Each row was made from one small tree. Brackets hold a mark, then the marks that hang from it, in the order of their numbers. Every link used is in the known rows. Write each row's tree.
In the rows, zero is written as 128.
Known rows
{Z_791 {Z_249 Z_389 Z_430 {Z_943 Z_331}}}: [175 127 114 137  91 116 154 147 106 154 122 161 167 109 130 156 103 124
 141  89  92 164 100 132  87]
{Z_249 Z_389}: [161 119 104 102  91 113 161 149 130 135 149 147 166 108  80 124 100 135
 125  99 129 156  85 162  42]
{Z_142 {Z_791 {Z_249 {Z_389 {Z_380 Z_321}}}}}: [131 106 109 125  95 104 153 172 103 150 108 124 127 145  73  97 126 141
  88 116 101 171 102 131  55]
{Z_142 {Z_791 {Z_249 Z_389 Z_943}}}: [133 105 110 137  94  97 157 166  90 132 134 137 147 138  88 119  92 122
 102 107 112 178 101 137  62]
{Z_943 Z_331}: [164 109 158  92  95 117 167 154  97 148 140 125 163 112 130 145  92  95
 115  86 121 160  71 141 109]
{Z_142 {Z_791 {Z_249 Z_389 {Z_943 Z_331}}}}: [142 103 117 133  98 101 157 164  81 137 133 131 147 139 111 123  81 112
 110 103 106 184  95 133  76]
{Z_756 {Z_943 Z_331}}: [159 101 131 103  97 129 137 171  90 146 109 147 159 131 113 151 107  91
 104 105 122 165  90 130 105]
{Z_943 Z_867}: [147 128 172  90  76 113 152 145 102 127 129 103 152 101  89 122  95 113
 108  88 115 136  72 142  90]
{Z_389 Z_380}: [163 108 147  96  82 101 155 149 115 139 119 127 127 128  92 107  94 124
  92  95 102 156  72 123  76]
{Z_756 {Z_943 Z_331 {Z_867 Z_321}}}: [149 113 138  83  87 132 123 158  70 129  86 117 156 117 126 129 132 101
 103 116 131 151  84 110 122]
{Z_791 {Z_249 Z_389}}: [175 109 110 122  87 122 172 142 128 159 122 150 152 124  83 129 108 137
  98 100 105 153  97 133  65]
{Z_867 Z_321 Z_834 {Z_943 Z_331}}: [150  78  91  71  95 104 114 153  61 132 130 136 151 109 144 140 145 104
 124 125 133 152 141  89 120]
{Z_791 {Z_249 {Z_389 Z_380} {Z_943 Z_867}}}: [191 102 128 118  73 114 153 129 100 131 100 135 134 121 128 112  77 129
 111  97  76 156  93 100  76]
{Z_791 {Z_249 {Z_389 Z_231} Z_430 Z_943}}: [160 126 107 142  89 115 160 136 129 158 122 164 145 109  97 142  95 137
 127 121 101 157 117 122  56]
{Z_791 {Z_249 {Z_943 Z_331}}}: [177  92 150 120  83 118 171 146  88 146 115 141 160 118 144 154  88  97
 101  90 100 167  96 113 117]
{Z_943 Z_331 Z_867}: [164 121 183  83  83 118 154 140  82 138 131  92 156 104 136 128  78  96
 122  82 104 144  57 132 121]
{Z_142 {Z_791 {Z_249 Z_943}}}: [122 104 134 138  90  97 159 172  81 133 132 132 145 140  88 126  95 110
  84 103 113 175  99 135  86]
{Z_791 {Z_249 {Z_389 Z_380} Z_430 Z_943}}: [174 127 107 138  85 106 147 145 120 147 109 163 145 120 105 132 106 142
 126  95  82 159 102 117  65]
{Z_142 {Z_791 {Z_249 Z_389}}}: [130 113 110 134  93 101 163 166 106 149 134 129 140 143  63 110 103 132
  90 109 112 170  93 144  59]
{Z_867 Z_834}: [148 103 128 105  83  96 132 163 122 124 149 140 165 118  89 147  87 114
 120  89 122 146 102 139  78]
{Z_389 Z_231 Z_380}: [152  96 148  95  88 107 166 128 130 155 118 121  96 127  89  93  66 127
  87 132 108 154  87  99  58]
{Z_389 Z_231}: [138 104 147  98  92 115 175 136 132 154 141 130 128 109  75 122  78 116
  96 131 134 151  96 132  61]
{Z_943 Z_331 {Z_867 Z_321 Z_834}}: [158 114 154  69  79 112 122 142  78 118 119  89 162 100 149 127 110 106
 130  95 120 140  78 105 132]
{Z_249 Z_389 Z_430 Z_791 {Z_943 Z_331}}: [129 163 121  98  72 103 119 170 102 116 154 157 192 106 151 175 101 123
 187  62  80 172  87 141  65]
{Z_756 Z_943}: [144 108 121 112  88 122 134 175 105 137 113 157 158 131  79 143 120 107
  94 112 132 158  99 138  79]

Which tree is each row?
[146 129 137 142  84 109 157 155 108 149 117 160 162 111 102 162 117 120
 110  88 100 154 105 134  96] => {Z_791 {Z_249 Z_430 Z_943}}
[136 123 120  77  63 108 143 141 143 134 136 129 125 137 101 106  73 145
 125 110  77 161  86 104  20] => {Z_249 {Z_389 Z_231 Z_380} Z_791}
[138 132 127  80  47  98 104 161 101  76 151 132 183 112 144 149  64 122
 173  68  79 158  98 124  53] => {Z_249 Z_389 Z_791 {Z_943 {Z_867 Z_834}}}
[177  99 110 126  84 117 167 142 111 137 125 160 162 113 114 140  92 124
 112  99 106 165 106 128  69] => {Z_791 {Z_249 Z_389 Z_943}}
[138  86  81  79  89 100 113 155  77 125 131 146 146 112 104 134 158 118
 112 131 141 143 154 101  95] => {Z_867 Z_321 Z_834 Z_943}
[148 148 100 125  93 100 136 160 118 122 150 170 179  88  93 152 107 136
 163  89 121 161  99 165  45] => {Z_249 Z_389 Z_430 Z_943}
[143 151 123 114  89 110 134 132 121 127 138 140 150  80  99 127  74 136
 167 116 109 148 103 142  41] => {Z_249 {Z_389 Z_231} Z_430 {Z_943 Z_867}}
[160 112 152  97  86 131 128 160  79 138  99 121 152 125 122 139  97  89
 111 104 109 151  81 125 113] => {Z_756 {Z_943 Z_331 Z_867}}
[168  73 112  95  93 103 120 158  75 143 147 142 146 121 133 153  88  86
 135 103 103 153 133 111 107] => {Z_867 Z_834 {Z_943 Z_331}}
[135 120 129  92  81 127 122 160  88 122  89 128 153 117  89 123 146 115
  91 121 137 144  95 121  96] => {Z_756 {Z_943 {Z_867 Z_321}}}
[107 137 133 146  96  94 151 178 105 157 129 130 140 141  53 126 122 126
  90 101 108 160  93 148  79] => {Z_142 {Z_791 {Z_249 Z_430}}}
[161 124 146 137  88 113 157 153  95 155 116 153 164 112 131 167 107 108
 121  86  93 159  98 121 116] => {Z_791 {Z_249 Z_430 {Z_943 Z_331}}}
[148 122 127  79  64 109 136 161  91 104 156 146 190 117 170 163  77 109
 163  68  89 182  85 128  67] => {Z_249 Z_389 Z_791 {Z_943 Z_331}}
[173  91 107 101  88 105 156 126 118 123 129 147 126 109 123 104  50 133
 132 127 111 174 100 111  32] => {Z_249 {Z_389 Z_231 Z_380} Z_943}
[155 125 166  65  81 121 151 137  73 130 115  87 158  94 144 119 128 107
 112  95 130 145  64 114 133] => {Z_943 Z_331 {Z_867 Z_321}}
[178 108 127 120  77 118 160 135 102 130 114 141 156 110 121 131  86 124
 116  95  96 155  99 122  76] => {Z_791 {Z_249 Z_389 {Z_943 Z_867}}}
[129 122 166  77  61 106 141 169  78 106 144 134 185 118 172 173  82  89
 140  62  91 177  82 122 102] => {Z_249 Z_791 {Z_943 Z_331}}
[156 132 104 121  91  99 137 137 131 136 132 158 129 101 105 118  76 147
 156 122 101 165 101 120  29] => {Z_249 {Z_389 Z_231 Z_380} Z_430 Z_943}
[165 128 108 134  91 114 160 130 148 178 106 149 116 128  77 113 103 154
 109 123  81 149 100 109  51] => {Z_791 {Z_249 {Z_389 Z_231 Z_380} Z_430}}
[116 171 114 106  64  99 118 176 120 107 157 165 192 106 112 168 113 136
 173  68  87 164  98 155  42] => {Z_249 Z_389 Z_430 Z_791 Z_943}
[123 111 149 129  85  97 153 166  76 126 123 114 141 135  91 118  87 110
  90 100 106 167  94 129  89] => {Z_142 {Z_791 {Z_249 {Z_943 Z_867}}}}
[114 171 184  88  58 103 112 169  80 109 137 121 184 102 157 175  97 102
 168  52  68 154  74 128 111] => {Z_249 Z_430 Z_791 {Z_943 Z_331 Z_867}}
[146 122 119  84  56  98 128 159 107  94 137 148 160 127 142 133  79 132
 148  74  78 178  89 113  40] => {Z_249 {Z_389 Z_380} Z_791 Z_943}
[127 107 112 133  95 104 167 154 115 157 134 125 124 146  63 102  88 133
  87 128 114 169 101 134  50] => {Z_142 {Z_791 {Z_249 {Z_389 Z_231}}}}
[115 133 108 147  99 101 156 161 121 167 134 132 127 139  48 113 103 141
 103 123 109 163 102 140  47] => {Z_142 {Z_791 {Z_249 {Z_389 Z_231} Z_430}}}
[159 142 105 139  90 117 159 149 139 169 121 160 157 116  69 141 126 147
 115  96  98 146  99 144  64] => {Z_791 {Z_249 Z_389 Z_430}}
